Each row was made from one walk, in order. Every step used is in the known rows, and no mark comes twice. Write each row's walk.
Known rows
fanep depu gopive folev: [  2.6 -19.7   0.2  -0.6 -23.9  -3.2  -5.8  11.5  -4.7   0.5  34.6  13.0
  35.7  14.1   0.2   7.9  14.6 -10.7  -4.0  22.7  13.8   8.3]
fanep zuvave roza gopive: [  8.4   9.3  13.6 -39.4  24.9 -12.7 -21.6  -8.3 -55.0  19.1   9.2  -0.2
  -7.8  35.1   1.2   7.7  -0.4 -15.8 -12.6 -11.7  -7.6   3.5]
buzut folev: [  7.7 -20.6   4.8  20.6  13.6  -4.9  15.3  10.0 -17.9  -8.2   8.2 -25.1
  13.1  -9.4 -14.9  -4.6  29.0 -16.3   5.3  17.7   2.2   1.3]
folev buzut: [ 26.0  28.8 -29.4   3.0  45.4 -12.5  28.4 -21.9   1.1  22.9   1.4 -35.5
 -10.8   6.5  -2.7   5.0  28.4   1.7 -32.1 -15.9   4.5 -18.2]
zuvave fanep: [ 19.8  17.3  -5.2  11.0   7.9  20.4 -11.9   2.3  13.2 -15.0 -18.2   0.3
 -26.7   1.8  12.0   1.0  -4.8  -1.4  -9.7   3.1   1.0   7.7]
gofe vadilu: [ 10.7  -8.5 -30.9 -13.2  -2.3 -10.6  66.3  30.0   3.3   6.3 -15.9 -21.4
   5.7  -0.2  19.8   5.2   3.8   3.1  42.5   8.0 -11.7   6.3]
roza gopive: [  9.6   6.6  -6.8 -19.6  25.2  -9.9  -3.3   2.5  -6.4   8.0 -10.6  -5.5
 -21.3 -11.3  22.8  -6.0   5.8   7.7 -22.7  23.6  13.1  14.8]
depu fanep zuvave buzut: [  4.1  10.0   4.3  -6.4  15.3   3.3  20.7   3.3 -18.5   2.5  -0.3  -2.9
  16.6  -8.9 -21.7  15.4 -10.5 -13.0   6.1   7.5  -5.6  19.5]
buzut folev gopive: [ -2.2 -21.7   0.3  16.4  19.1 -10.7  -3.9   7.8   5.8  -7.0   4.8 -16.6
  13.3  -6.8 -23.1   5.4  29.4 -19.4   2.1   0.0   0.3 -20.6]
zuvave roza: [ 17.5   2.5  -5.9   3.1   7.3   3.6  -7.4   6.5 -29.5   1.2  11.1 -15.2
  -2.6  26.7  23.4   1.3 -12.3   7.3   0.7  -3.9  -1.3  -4.2]
zuvave fanep depu gopive folev: [  9.7   0.0  -0.5   7.9 -21.1  27.9 -31.0   5.4   6.6 -21.5   4.6  17.7
  -6.7  15.2   3.1   7.8  -3.3  -8.1  -7.0   8.1   6.7   4.4]
depu fanep zuvave buzut folev gopive: [ -4.3   0.4   5.9  -3.0  17.0   3.3   9.0   3.0 -14.5  -3.4   0.3  -2.9
  18.1  -9.0 -35.1  18.9  -4.4 -19.6   9.1  -0.7  -8.0   4.7]
buzut folev gopive depu fanep zuvave: [-14.5 -31.2   5.4  11.2  -1.8  -6.9  -2.8  -1.2 -10.7  -9.2   4.0  -3.7
  12.8 -12.8 -40.2   4.2  22.9 -26.6   5.7   1.2  -9.4 -22.1]
roza gopive depu fanep zuvave buzut folev: [ -9.0 -11.5  -0.4 -10.5  -9.5   8.6  -4.2 -12.3 -23.7  -9.3 -16.9  10.4
 -30.4 -28.2 -10.6  -8.6  -3.5   2.8  -7.6  16.3   0.6   3.4]
roza zuvave: [-20.9  20.1   7.7   2.7  17.4 -10.1  23.4  13.1  35.7  24.3 -13.0   1.0
  13.1 -10.8  19.8  -9.7  -7.1  21.7 -12.2   4.7  -2.6  19.7]
buzut folev gopive roza zuvave fanep: [-10.1 -11.9  11.9  15.8   3.2  -1.9 -14.9   1.9  21.4 -12.7  -2.7  -8.6
  -1.6  -5.7 -17.5  -9.0  10.4 -11.0   6.4 -15.4  -8.9 -17.6]
vadilu gofe: [ 24.1 -38.7  -7.8  12.4  34.5 -22.8  17.3  -3.7   3.7   5.5  25.3 -14.3
  24.0  -6.7  19.7  -7.3   3.7   1.8 -15.3  18.8  19.0  -2.2]
gopive roza: [ 26.6   6.2   6.7   0.6  -7.1 -21.1  22.4  -3.4   9.7   5.9  11.1 -12.6
  -2.2  -4.6  20.0 -28.1  -1.2   1.8   7.0   2.2  -3.5  19.9]
buzut folev gopive depu fanep zuvave roza: [-14.1 -31.2   4.7  10.7  -5.2  -1.9 -12.9  -1.3 -23.1 -12.8   6.9  -4.6
   9.4  -1.9 -36.9   5.5  14.8 -23.8   8.3  -5.9 -12.3 -28.6]
gopive gofe: [-11.1  22.2  -2.7   8.3 -14.3  -6.1  25.9   4.8   6.5 -11.6  14.6 -10.6
   9.9  -9.9  16.0 -12.1   9.0   6.7   3.9   9.1  15.8   8.6]
zuvave buzut: [ 23.5  18.4  -6.1  22.2  12.9  12.0  12.9  -9.6  33.1  -4.2 -17.4  -1.5
 -17.4 -13.6   5.2   0.9  -1.7  20.6   8.7 -20.6   8.2  -0.5]
depu gopive: [ 20.2  -3.9 -10.7 -10.6  34.6   6.8  -4.5   7.9  42.0  -1.6  14.1  22.0
 -14.3 -15.9  -1.1  22.3 -19.3  14.1 -12.9  24.5  21.8  16.4]
fanep depu gopive gofe vadilu: [ -4.9  -9.3  -7.2 -11.9 -34.0   3.2 -10.8   4.5  -5.7   2.8  12.8   9.2
  24.1  20.5   5.3  17.9   7.6  -0.5  13.2  18.8  16.0   3.6]

Which walk is each row?
[ 11.7 -13.0  -0.1  -7.1 -11.5  -0.7 -28.2  -1.5  -6.1  14.2  12.2  12.5
  24.3  21.3   1.4  20.5  12.1  -5.0  -9.3  24.5  17.0   8.2] => fanep depu gopive
[ -1.3   0.8   9.8  -4.4   8.3   1.3   9.0  -0.9 -12.8  -4.5   3.2  -3.6
  14.0  -8.6 -33.3  10.2  -8.8 -19.4  13.9  -5.4 -11.1   6.8] => depu fanep zuvave buzut folev gopive roza
[ -0.3  14.3  19.5  14.0 -11.1  -4.3  18.2  -7.5  37.5   3.1  -5.7  -3.2
  -9.6 -14.5  11.7 -32.8 -15.3  21.5  15.4 -23.0  -9.6  13.2] => gopive roza zuvave buzut folev
[ 16.6   0.2   1.4  33.1   9.7  17.2   8.4  -7.7  17.1 -16.3 -12.1 -11.0
 -13.7 -16.7 -14.4  -0.9  10.1   9.1  16.7 -18.9   5.5  -9.3] => zuvave buzut folev
[-11.7  11.9   6.9  -3.6  -9.2 -14.4 -28.1  -5.7  47.3  10.7 -10.6  10.6
   3.1  10.8   8.7  -6.9  -4.4   2.2  -4.4 -28.4  -9.2 -14.7] => folev gopive roza zuvave fanep depu
[ -6.2 -14.5  -1.3   1.7 -27.6  -2.6  27.4  -6.5 -22.7   1.6  -1.8  12.5
   5.8 -21.7 -17.0  -5.8  -2.2  -9.4   1.2  22.6 -11.7  10.0] => gopive depu fanep zuvave
[  2.5   4.1  13.4 -34.3  16.9 -13.9  -5.5   1.3 -54.7  10.0  24.7   0.4
   0.4  30.4   0.5  -1.1   1.4 -19.1  -8.6 -13.1 -10.7   4.2] => fanep zuvave roza gopive folev
[-15.6  12.7 -20.2  -4.1 -27.9  -4.6  57.4  20.4   5.9 -13.9   2.7 -17.3
   8.2  -6.7  21.3  -7.0   3.3   8.6  38.5   3.9   3.3   4.0] => gopive gofe vadilu
[  5.7  12.2   6.0 -35.3  26.0 -13.7  -3.0  -9.1 -55.6  14.6  24.9  -8.2
  -5.6  34.3  -5.0   1.3   7.6 -19.1 -17.6 -24.0 -10.5  -6.5] => fanep zuvave roza gopive folev buzut
[  0.4   1.6   4.5 -15.1  12.7  -0.2  10.2  11.6 -49.2   5.4  13.5  -9.0
  23.9  11.1 -13.0  15.1 -15.4 -18.9   3.0  15.5 -10.6  17.4] => depu fanep zuvave roza
[ -6.6 -15.3  -1.5   0.5 -31.0   3.1  17.0  -7.5 -34.7  -1.7   1.1  11.4
   2.7 -11.5 -13.4  -4.8 -11.2  -7.2   3.7  16.1 -13.7   3.6] => gopive depu fanep zuvave roza
[ -2.2  11.6  -5.0 -11.8  -2.8   9.3 -22.6   1.2 -36.4 -10.9   9.0 -10.2
 -22.5  19.3  31.3  -6.6 -17.9  15.8  -4.9  -2.0   9.3  -5.3] => zuvave roza gopive gofe
[-13.0 -15.6  14.6  16.1 -10.8  -2.4 -25.6  -1.1   8.7  -8.6  -1.7  -8.7
   8.9   5.5 -18.1  -7.5  18.3 -16.4   7.0 -14.3  -8.5 -19.5] => buzut folev gopive roza zuvave fanep depu
[-32.2  25.6  12.4   3.4 -15.3  21.9 -22.6   3.7  37.0   1.5 -17.0  21.4
  -2.9   5.0  15.4  -0.4 -19.9  21.3 -10.8  -2.4   3.2  11.6] => roza zuvave fanep depu gopive gofe
[ 12.8   0.2   2.2  28.7   5.4  10.7  -4.8 -12.9  35.2 -17.4 -11.8  -5.1
 -17.1 -14.7 -18.1  -2.9   6.3   7.2  19.6 -36.8   0.9 -22.2] => zuvave buzut folev gopive roza
[-16.1  29.1   7.9  15.0  13.7   7.2  17.7   0.9  55.6  14.3 -26.0   8.4
  -4.8 -17.1  14.5  -7.9 -16.4  36.4  -1.6 -20.9  -0.7  10.3] => roza zuvave buzut
[-35.4   8.4   8.7  25.2  -3.6  15.1   9.5  -0.7  50.0  -1.4 -27.2  11.9
  -2.5 -28.3 -10.5  -6.7 -16.4  26.5   7.2 -21.4  -8.4  -6.9] => roza zuvave buzut folev gopive depu fanep
[  0.9  -6.1  -9.5 -12.0  -6.4  -4.6  -0.7  -9.6  -7.3   1.7 -16.5   9.8
 -32.9 -23.9  16.2 -16.1   2.7  12.2 -20.3  23.8   7.2   6.2] => roza gopive depu
[  1.2 -12.1  14.0   2.2 -27.5   7.6 -32.2 -10.7   8.8   6.1   8.3  15.1
  13.4  14.4  -4.9   5.2   0.1   4.9   5.2   2.1   9.1   4.1] => fanep depu gopive roza zuvave buzut folev
[-13.4  12.1 -16.8 -25.8  -6.2  -3.6  21.8  12.1  -5.7  -8.5 -10.4  -9.5
 -22.0 -12.5  27.9  -9.3  -0.4  14.2   8.8  14.6  11.5   8.3] => roza gopive gofe vadilu
[-11.5  -5.7  -9.1   1.7  -7.0  -5.6  -6.0 -12.4  29.1   0.1 -13.8  21.3
  -1.9 -15.4 -22.9  10.5  -2.3  -4.1  -0.5 -17.2  -8.5 -24.8] => folev gopive depu fanep zuvave buzut
[ 12.3   7.8  13.7 -27.5  21.5 -13.5  -9.3  -5.6 -49.2  20.6  15.2  -3.0
   7.3  38.6  -3.5   9.8   2.7 -19.1  -4.6 -15.4 -11.2   3.0] => fanep zuvave roza
[ -5.9  -9.6 -14.1   4.9  -5.7 -16.0  -4.9  -8.2  37.7   5.3 -10.3  16.0
  -3.3 -13.1  -5.1   2.0  10.3  -0.4  -8.1  -9.6  -3.1 -26.5] => folev gopive depu
[  0.9  -7.3  -9.4  -7.9 -11.7  14.3 -19.9  -1.6 -43.4  -8.5  -0.7  -1.3
 -25.5   8.4  20.7  -5.8 -25.7  13.8  -5.0   8.6  -1.3  -5.1] => zuvave roza gopive depu fanep
[ 14.3   9.2   1.1  10.6 -20.7  19.9 -34.5  -4.0 -12.8  -6.1 -16.7   1.2
  -3.6  25.7  10.6   4.2  10.2 -11.1  -8.0   5.2   1.3   2.9] => zuvave fanep depu
[-21.9  19.9  11.3   2.1  -4.2  19.0 -23.6   4.6  36.7   8.7 -21.2  21.5
  -3.3   6.8  14.2   2.8 -18.8  18.8 -14.1   0.2  -0.1  13.4] => roza zuvave fanep depu gopive
[-11.8 -11.8 -15.9   5.8  -9.1  -9.7   0.4  -2.0  30.0  -0.6  -9.4  14.1
   4.7 -19.7 -11.9   6.2   0.0  -3.2  -4.6   1.2  -4.9 -21.1] => folev gopive depu fanep
[  4.7  -2.7  10.4  -3.6 -26.0   4.9 -29.8 -10.9  16.9  12.2   5.2  19.9
  12.2  16.7   4.6   6.0  -6.2  10.2   1.3   1.6  10.4   8.5] => fanep depu gopive roza zuvave buzut
[  3.0  -3.4  -6.0  -6.8   0.8   4.2  -2.5  16.3 -36.1 -13.9  25.3 -10.3
 -11.3  14.6  28.6 -13.8 -13.5   7.3  -4.6  -0.6   0.8  -2.8] => zuvave roza gopive folev
